What can hang from each mark:
Y: U Z
E: A R
U: C P Y
V: C F
C: K U V
A: E F
F: A V

Every row comes from one small tree of marks. The marks that hang from a mark follow it in brackets, in alphabetical order. Every link used is in the known rows. Which tree was each row made from?
Known rows:
E(A(F(V(C(U)))) R): [-38.3  12.2  16.9 -14.3  -8.1   5.4  14.0 -18.7  13.5 -22.1 -30.9 -33.4
  16.6   1.1  28.7  14.6  12.5 -37.6 -36.0   1.8  -0.8  13.5  -9.5 -13.9
  -2.1  20.3  -6.9  -2.2  14.6  -8.6   1.2  16.2]
Y(Z): [-27.4  10.9  25.9 -24.9  -7.2   2.8  16.4  -7.2  12.3 -11.6  26.5  -1.3
   7.9 -13.1   2.0  13.0  18.4  -1.2 -11.9  11.0   9.3  14.3  -1.6  -5.6
  19.0   8.7   8.8  -4.9   2.2  -3.9   3.0   8.9]
V(C(K)): [-32.4 -11.6   4.8 -18.9  -2.4  12.7   9.1   5.6  -1.1   3.4   7.7  -4.6
  14.2  -6.7  10.1  10.6   2.2  -2.2 -27.3   2.6  -1.3 -14.2  22.8  -8.0
   1.8   7.7   9.9 -10.7   6.4 -20.1   1.8  23.8]
A(E): [ -8.3   6.9   1.8 -15.0  -4.2   4.5   8.9  -9.6  -3.3  -1.5   9.6   4.5
  -5.8 -17.4  -4.8  -2.8  -5.9 -13.0  -9.5   6.7   8.5  15.2   1.4   1.4
  27.5   9.9   3.1   5.6   2.3  -2.4  18.5  15.7]
V(C(K U(P)) F(A(E))): [-44.1 -32.3   4.0 -27.4  23.2  21.8  31.4  -9.5  -8.8  -8.7 -15.0  -1.2
  15.1 -10.3  24.2 -14.2  12.5 -18.0 -42.4   7.8  17.1 -16.4  30.5   3.2
  48.2  24.6  -0.4 -26.3  16.2 -21.9  -4.7  26.9]
U(C(V(F)) P): [-20.6  12.2   2.1 -21.3 -12.9  12.4  26.9   1.4   4.6  -9.7   7.3   3.6
  16.6  -3.0  11.2  -7.5   5.2 -27.6 -23.9  18.9  24.4   5.1   7.5  -5.0
   8.0  44.7  -1.0 -17.0  16.4  -3.6 -17.3   1.2]
E(A(F(V)) R): [-23.6  34.5  11.9 -15.5 -19.7   8.9  18.6 -22.0  22.4 -16.7 -27.6 -24.0
   5.5  -3.6  21.0  23.2  15.7 -34.2 -17.8   2.0  19.8   9.3 -23.1 -16.7
   1.0  25.0  -3.7   0.0  18.3  -7.6  12.6  10.4]
U(C(K) P Y): [-14.2 -12.3   0.0 -37.3   7.4  10.4  35.4  -5.6  -2.3  16.5  20.5   5.0
  18.1   8.2  11.2   7.9  -4.4  -9.5  -7.9  10.4  10.5 -16.2 -10.5 -13.9
  13.0  17.9   2.8 -25.0  32.6  -4.7  -7.8  17.9]
Y(U(C(K)) Z): [-39.7   4.6  17.6 -39.9  -7.4   1.6  25.9   0.6   1.8 -12.3  21.6  -4.1
  18.4  -6.3  -4.4  16.7   3.2 -20.8  -6.0  11.2  19.7 -10.9  -8.2 -22.2
  11.4  30.8   9.9 -14.0  19.4 -21.5  11.4   1.9]
A(E(R) F(V(C(U(Y))))): [-18.2   6.7  -2.0 -24.6   7.2   7.8  22.4 -20.7   2.4  -6.4  -2.8 -22.7
   4.9  -3.5  18.9   2.6   9.7 -34.0 -36.1  -2.0 -11.7  26.1   0.2 -19.9
  32.6  10.5  -6.3   7.1  18.1   2.3  11.4  36.7]
F(A(E) V(C(U))): [-33.3 -10.7   4.5 -25.2   4.5  16.4  15.3 -11.4  -4.4  -6.6 -22.0 -10.7
  17.2  -3.3  -3.9   2.1  15.5 -30.5 -20.4   0.8   0.2 -10.8  20.2  -4.0
  37.4  16.6   6.0   7.3   3.6  -2.3  -9.5  38.6]
E(A(F(V(C(K U)))) R): [-45.9  -6.9  14.8 -22.1  -3.0   6.5  19.1 -12.4  15.7 -18.5 -38.2 -31.2
  21.4   4.2  34.3  15.9   4.6 -31.2 -38.4   2.5  -2.2  -6.0  -9.0 -21.9
  -1.3  18.4  -4.0 -10.4  13.5 -21.9  -0.3  17.9]
Y(U Z): [-34.5  24.1  19.5 -24.2  -5.4   6.4  23.8  -8.0   5.9 -19.5  25.2  -0.9
   1.8 -12.1  -1.5  21.2  19.5  -8.8  -5.7  11.2  23.9  16.5   2.5 -10.6
  22.9  18.5  10.1  -2.5  11.4 -11.4  18.0   5.7]
U(C P Y): [ -7.6   6.2   2.9 -28.7   3.4   7.7  31.7 -12.5  -3.2  15.3  28.8   4.9
  14.7   6.6   3.7   6.9   3.1 -17.0  -4.5   8.0  12.9   1.8 -11.2  -6.2
  13.8  18.9  -0.7 -17.4  32.9   7.5  -3.9  16.7]
C(U): [-20.8  -3.5  15.3 -16.7   1.6  -5.9  15.7 -10.8   0.3  -4.4   7.9  -0.3
  10.2  -6.8   4.6  -1.6   4.1  -6.7 -20.8   9.4   4.0  13.6  -2.4  -4.6
  20.2   7.0   4.0   1.3  -8.2  -1.9  -6.2   2.3]
F(A(E(R)) V): [-23.7  24.7  -5.2 -30.4  -6.4  24.9  15.4 -21.7  -0.9  -4.0 -17.8  -5.8
   0.5  -3.3  -4.0  19.3  14.6 -32.5  -3.2   1.0  31.1  -6.8  -1.7 -18.5
  31.2  31.3  10.8   9.4   5.9  -7.2  15.6  33.3]
Y(U(C(V) P)): [-21.6  19.4   0.9 -15.3  -9.2  17.8  31.5   3.5 -11.2  -7.9   9.7   1.1
  11.8   9.8   2.5   7.2 -11.9 -35.3  -1.9  14.3  25.0  10.0  -3.4 -10.8
   4.0  44.3   5.4  -0.9  19.1  -5.2  -1.7   4.5]
V(C(K U(Y(Z))) F): [-47.6 -21.0  18.9 -42.7  11.1  -3.1  27.2  -3.8  17.3 -15.9  22.6 -10.0
  25.6  -9.7  24.1  12.0  31.8  16.3 -51.8  18.5  -3.0  -4.4  30.1 -10.1
  32.6   9.7   1.3 -29.5  17.8 -16.6  -9.1  23.8]
F(A(E) V(C(U(P)))): [-32.5 -21.5   3.9 -24.8  17.4  27.4  29.5 -11.7  -8.8  -4.3 -22.5  -5.9
  13.8   1.0   8.6  -6.5  16.0 -34.8 -15.3   3.3   6.8  -4.8  18.8   0.3
  41.7  16.9   3.3  -3.1  16.3   1.5 -15.7  39.0]
E(A(F)): [-17.9  18.8  22.8  -2.9 -12.4  -0.4  18.6 -17.2  15.8 -10.4  -9.2 -15.2
   6.8  -9.6  14.8   7.2   3.4 -20.5 -25.3  -1.3  11.0  11.3 -19.7   6.0
   6.6  12.5  -7.2  -2.0  11.7  -8.3  10.8   1.6]
Y(U(C(K V) P) Z): [-38.2  -3.9  14.4 -33.2  -2.1  17.8  40.2   9.0  -1.5 -17.8  14.7  -2.1
  20.4  10.6   9.0  12.2  -9.9 -24.8  -5.3  19.7  20.5  -2.4  -8.3 -19.7
   9.7  42.8   7.9 -13.8  19.8 -21.3  -4.7   5.1]

Write each row's tree:
[-33.7  27.2   9.7 -12.1 -17.7  15.7   9.8 -16.6  15.8 -16.2 -23.8 -30.0
  10.8  -1.9  25.1  23.2  17.7 -37.3 -28.4  -1.6   7.5   7.7  -3.4 -12.1
  -8.6  22.1  -4.6  -3.6  24.5 -11.6  12.9  22.9]  E(A(F(V(C))) R)
[-23.8  34.1  18.4  -7.4 -11.9   3.4  13.0 -24.1  10.5 -13.2  -9.8 -20.4
   2.1  -5.1  26.4  17.9  -0.9 -25.8 -27.3  -0.6  18.7  19.6 -27.4  -6.7
  -1.1  23.5  -7.1  -3.0  12.6 -12.8  25.2   1.9]  E(A(F) R)
[-30.9  31.7  -2.9 -27.7  -4.9  17.6  10.8 -23.7  -3.3 -10.0  -5.5  -3.5
  -1.6 -15.6   8.2   9.9  16.0 -22.1 -28.8   3.9  41.9   0.3  10.3  -7.4
  39.3  39.6   1.6  -7.4   6.7 -15.0  27.1  20.2]  V(F(A(E(R))))
[-29.2   2.2   2.6 -29.2 -21.4   1.0  19.0   7.7   9.9  -8.0  -2.2  -1.2
  24.1  -4.8   6.2   1.8  -3.6 -16.1 -32.7  16.0  15.9 -19.5  10.4 -15.2
   3.6  41.9   3.0 -12.7   5.9 -20.1 -14.4   1.7]  U(C(K V(F)))
[-30.5 -34.2   4.3 -27.7  24.9  12.1  34.5  -4.1  -6.3   6.9  13.3  -2.1
  18.1   9.8  29.2   3.5   3.5   5.2 -31.3  12.1  -6.8  -3.6  15.4  -6.3
  22.7   1.8   2.6 -24.2  19.9  -8.4 -12.3  30.7]  V(C(K U(P Y)))
[-44.6   4.0  10.0 -38.2  -6.8  16.4  41.6   8.3   7.8 -27.6  11.9  -1.2
  19.4  -2.1  15.4   8.1   9.1 -22.5 -20.2  24.7  34.2  -2.7   7.3 -18.5
  19.6  52.5   5.9 -25.9  28.0 -24.3  -6.1   1.3]  Y(U(C(K V(F)) P) Z)
[-26.4   0.8  -4.3 -23.8  -3.6  20.7  14.7  -8.2   3.9  -5.8 -15.0 -19.2
   1.8 -11.6  18.0   1.0   3.3 -40.2 -29.4  -4.8  -0.9   3.0   3.8 -25.0
  16.9  15.8   3.1  -1.6  14.8 -19.1  19.0  34.0]  A(E(R) F(V(C(K))))
[-20.9  19.4  -2.5 -15.3  -8.2  20.5   9.8 -14.0   1.3  -8.8  -8.6 -18.7
  -4.2 -13.2  13.9  -0.3   9.9 -46.2 -26.9  -7.3   1.0  21.3   5.4 -18.0
  16.6  17.3  -0.3   7.0  16.4  -6.3  21.0  32.6]  A(E(R) F(V(C)))
[-16.0   0.1  -2.6 -32.0 -12.3   0.7  23.8   5.0   1.2   8.4  13.0  -3.0
  27.4  15.9   0.8  17.6 -17.4  -6.5 -19.3  11.3  -0.4 -19.8  -4.8 -18.5
   3.4  30.5   5.6  -1.6   8.3  -9.0 -12.5  21.3]  U(C(K V) Y)
[-21.4  -5.6  -7.1 -35.1  -5.1  11.6  39.9   3.8   7.5  -0.1  10.8   4.0
  21.0   7.6  20.0   4.5   1.8  -7.1 -29.0  20.3  18.6 -14.7   8.2 -14.8
  16.6  39.6  -1.3 -26.1  27.3 -10.9 -18.0  16.5]  U(C(K V(F)) P Y)
[-29.3   6.3   1.6 -27.7  -8.2   3.0  21.5   1.1  -6.5   0.6   9.0   0.3
  14.8  -3.7  -6.6  11.5  -7.0 -25.2  -4.2   5.8  21.9 -18.4  -5.1 -21.4
   6.6  31.1   8.6 -10.2  18.9 -23.2  12.4   2.0]  Y(U(C(K)))
[-24.9 -33.3  12.7 -24.5  19.1   8.4  35.8  -5.9  -1.8  -1.0   0.9   5.0
  11.4   0.5  22.0  -7.8  -2.1  -4.4 -19.0  15.0   6.1  -1.2  -4.5  -8.9
  24.6   7.7   5.5 -16.5   3.0 -10.8 -15.3   3.5]  C(K U(P))
[-32.8  -2.1  -3.0 -24.7  -6.7  17.5  25.9  -0.5   2.6 -13.3 -18.8  -0.3
  11.1  -8.7   5.3   3.3   1.2 -10.2 -36.5   9.2  27.6 -22.7  20.9  -2.4
  39.4  40.1   5.3  -3.6  -5.5 -25.0   0.0  23.4]  C(K V(F(A(E))))
[-37.6  14.3  -8.2 -29.1  -7.6  22.3  18.8  -7.2  -2.1 -15.7 -20.0  -4.6
   9.2  -2.8  13.8  14.1  -3.6 -14.2 -37.8  10.9  36.4 -14.0  12.3 -14.8
  32.7  50.3   4.2  -2.2  -6.0 -28.9  14.2  26.1]  C(K V(F(A(E(R)))))
[ -9.7  23.7  -0.5 -18.8  -9.9  14.3  18.0 -19.7   8.8  -9.5 -10.1 -12.2
  -9.0 -15.6   9.9  -1.3   9.2 -42.9 -15.6  -1.7  11.7  23.7 -15.4 -21.9
  26.5  19.3   0.9  10.0   9.8  -3.4  20.1  17.4]  A(E(R) F(V))
[-39.7 -38.6  15.4 -47.3  21.4  15.5  44.8  -2.5  16.2  -8.1   8.5  -7.8
  25.3   8.3  25.2  13.9  29.6   2.8 -22.2  19.5  -9.6  -6.2  16.4 -19.2
  30.0   3.0   7.8 -26.8  29.1  -3.8 -28.1  38.5]  F(V(C(K U(P Y(Z)))))
[-13.4 -10.9   7.6 -24.4  18.7   5.1  38.4 -16.3   0.4   2.2  18.8   5.0
   9.3   6.2  17.6   1.7   9.8   1.4 -18.4  14.2   5.7  16.7  -2.6  -5.1
  32.7   4.0   1.0 -12.0  14.1   8.0 -11.3  15.2]  C(U(P Y))
[-24.3 -29.5   7.9 -21.4   7.2   7.3  25.4  -4.2   6.4  -9.2 -19.4 -16.9
  11.2 -14.6  13.5 -17.7   2.7 -35.9 -34.8  -3.4 -17.8  -0.6   7.5 -14.1
  30.8   4.3  -0.3  -0.4   6.3 -13.0  -8.4  24.2]  A(E F(V(C(K U))))
[-26.7  18.7  -1.2 -19.3 -11.5  16.1  19.6  -6.5   2.3 -16.8 -11.7  -0.8
   6.3 -10.8   0.5   0.7   8.1 -16.8 -32.2   7.6  29.0  -3.2  22.2   4.8
  39.1  40.0   2.2   5.8  -5.2 -11.6   3.0  23.1]  C(V(F(A(E))))
[-30.1 -22.9  23.9 -42.6  13.4  -7.9  34.7  -9.7  14.2  -6.3  23.2  -4.5
  19.4   0.9  12.5  15.6  10.9  17.4 -25.5  16.8  -4.2  -1.1  -4.5 -15.9
  33.1   2.4   5.9 -14.0   4.5  -7.2  -8.6  14.7]  C(K U(Y(Z)))
[-34.0 -27.4  -4.8 -40.8  16.3  15.1  30.1 -10.0   0.1   4.3 -19.5  -9.8
  22.8   6.2   4.1  12.6  13.5 -11.2 -25.9   2.5  -5.0 -31.4  21.0 -12.5
  43.7  12.3   5.6  -3.2  12.2  -9.9  -9.5  53.5]  F(A(E) V(C(K U(Y))))
[-39.0 -36.5  19.5 -38.4  25.2  11.1  39.0  -2.3   3.2  -4.4  25.7  -6.1
  24.0   8.5  30.1   8.7  13.1  10.5 -31.3  16.8 -11.0   3.0  12.2  -7.6
  27.8   1.6   2.6 -29.4  22.4  -8.4 -13.0  30.0]  V(C(K U(P Y(Z))))
[-29.9  35.6  -4.9 -28.7 -17.8  14.1  10.2 -11.4  -8.2 -11.0  -7.1  -8.1
  15.7  -0.1   2.1   7.4  -7.4 -40.8 -29.4   8.3  35.5  -5.3   1.7 -11.7
  22.5  65.3  -2.0   1.2   3.6 -14.1  12.7  18.9]  U(C(V(F(A(E(R))))))
[-18.2  15.0  16.5 -34.3 -15.5  -1.5  23.1  -1.0   9.8  -5.0  34.2  -7.4
  26.6  12.6  -2.4  21.3  -0.5  -8.3 -13.9  14.8  -0.3   5.7  -9.2 -10.2
   8.4  29.4   1.9   0.1   9.9   1.9 -10.4  18.9]  U(C(V) Y(Z))
[-35.6  -5.3   3.8 -30.8  -5.6  24.5  38.3   1.0   0.2  -3.5 -11.7   1.3
  28.2   7.0  13.9   0.3   4.9 -26.7 -28.0  10.9  34.1 -36.9   7.3  -8.9
  18.5  54.5   3.6 -21.3  16.3 -20.7 -24.5  12.8]  U(C(K V(F(A))) P)
[ -2.5   7.6   4.6 -14.8  -8.6   8.9  24.4 -13.2  13.5  -8.7  -8.3  -6.6
  -6.3 -21.5   0.3  -9.8  13.0 -38.2 -14.3  -4.6   3.8  15.6  -6.0  -9.6
  32.9   7.8   1.4  11.0   9.4   0.7   4.6  16.7]  A(E F(V))
[-32.8  16.5  16.6 -26.1  -7.1  17.1  36.2   3.8  -2.9 -19.9  23.1  -1.0
  15.7   8.3   4.0  10.6  -2.1 -32.3  -1.5  17.7  22.7  16.3  -8.2 -11.9
   9.5  42.5   6.3  -5.1  20.9  -5.6  -2.3   4.9]  Y(U(C(V) P) Z)
[-19.2  10.4  -0.5 -27.1  -5.3  19.8  22.5 -13.9   4.2  -2.5 -18.8  -0.4
   3.6  -9.2 -12.7   9.3  19.7 -26.6  -2.1   0.6  21.1 -15.3   6.2  -7.4
  39.1  21.0   9.8   9.5   6.1  -1.2   0.7  32.5]  F(A(E) V)
[-23.5 -17.5  16.4 -11.3  10.0  18.7  36.6  -9.8   7.3  -8.3  -8.7 -13.7
  12.2  -4.8  25.7 -16.9  25.0 -39.9 -29.3   0.2  -6.0  15.8   7.1  -7.2
  21.3   4.3  -1.2  -8.6  19.0   1.9 -25.0  19.4]  A(F(V(C(U(P)))))
[-20.5   9.9   9.1 -10.5 -12.0  15.4  19.5  -6.8  13.9  -4.8  -1.7 -16.9
   9.2 -13.3  10.4  -0.2  28.9 -34.9 -25.3  -9.2  -4.2   3.7  15.5  -9.8
   9.0   4.8   5.8   1.9  15.6  -4.5  -6.3  24.8]  A(F(V(C)))
[-31.2  -7.5  10.4 -46.8  -3.8  10.1  44.2   4.2  17.2 -11.5  23.4  -0.6
  27.6   5.3  19.9  10.1  12.1  -3.4 -28.8  24.6  16.4  -9.9   5.3 -15.6
  21.7  39.8   0.0 -33.3  30.5  -9.5 -20.8  17.5]  U(C(K V(F)) P Y(Z))
[-17.2  12.6  -7.1 -31.4  -0.8  20.2  38.4 -11.5  -3.8  -1.0   4.3   2.9
  18.8   5.8   6.8  -0.5   2.6 -26.2 -23.6  11.3  28.9  -9.5   9.1   2.5
  40.0  50.3  -6.0 -10.2  27.8   2.5  -6.0  31.9]  U(C(V(F(A(E)))) P Y)
[-31.7 -15.2   3.6 -26.0   7.6  10.7  19.1 -10.5   0.2 -10.2 -20.8 -22.3
   7.5  -8.8  21.7  -6.7  -0.7 -39.8 -36.7  -0.9  -9.9   8.2  -0.7 -26.3
  24.4  14.0  -1.2   0.4   6.0 -17.2   7.2  25.8]  A(E(R) F(V(C(K U))))
[-10.7  24.5   5.5  -9.9  -2.5   8.1  13.8 -21.4  -3.6  -5.8   7.1  -9.2
 -11.1 -15.6  12.3  -6.1  -8.0 -34.7 -24.3  -4.7  11.4  33.1 -18.5 -11.2
  25.1  18.8  -2.6   7.9   1.9  -8.6  34.0   9.8]  A(E(R) F)
[-37.5  -3.8  18.3 -38.2   4.8  15.4  39.6  -0.5  -1.5  -9.6  21.4   1.5
  13.9  -2.2   6.2   9.2   3.9 -23.9   0.5  14.3  25.7  -5.3 -11.2 -19.8
  14.6  31.2   7.8 -24.8  32.5 -17.4   5.2   3.8]  Y(U(C(K) P) Z)
[-32.7 -18.4  23.8 -29.9  21.4  10.1  33.2 -10.1   3.2  -7.4  35.2  -6.1
  19.3   6.3  23.2   8.3  19.7   4.3 -27.2  15.7  -8.5  23.3  13.1  -0.2
  28.8   2.1   1.1 -19.6  22.7   5.2 -10.9  27.9]  V(C(U(P Y(Z))))
[-33.4  -3.1  21.8 -10.4  -6.0   1.1  20.2 -12.8  19.4 -19.2 -30.7 -26.7
  20.1  -5.7  21.1   4.4  17.9 -33.5 -32.7   0.5  -8.3   5.8  -0.2  -1.3
   7.4  10.0  -7.5  -1.9  15.8  -4.8 -12.6  16.0]  E(A(F(V(C(U)))))
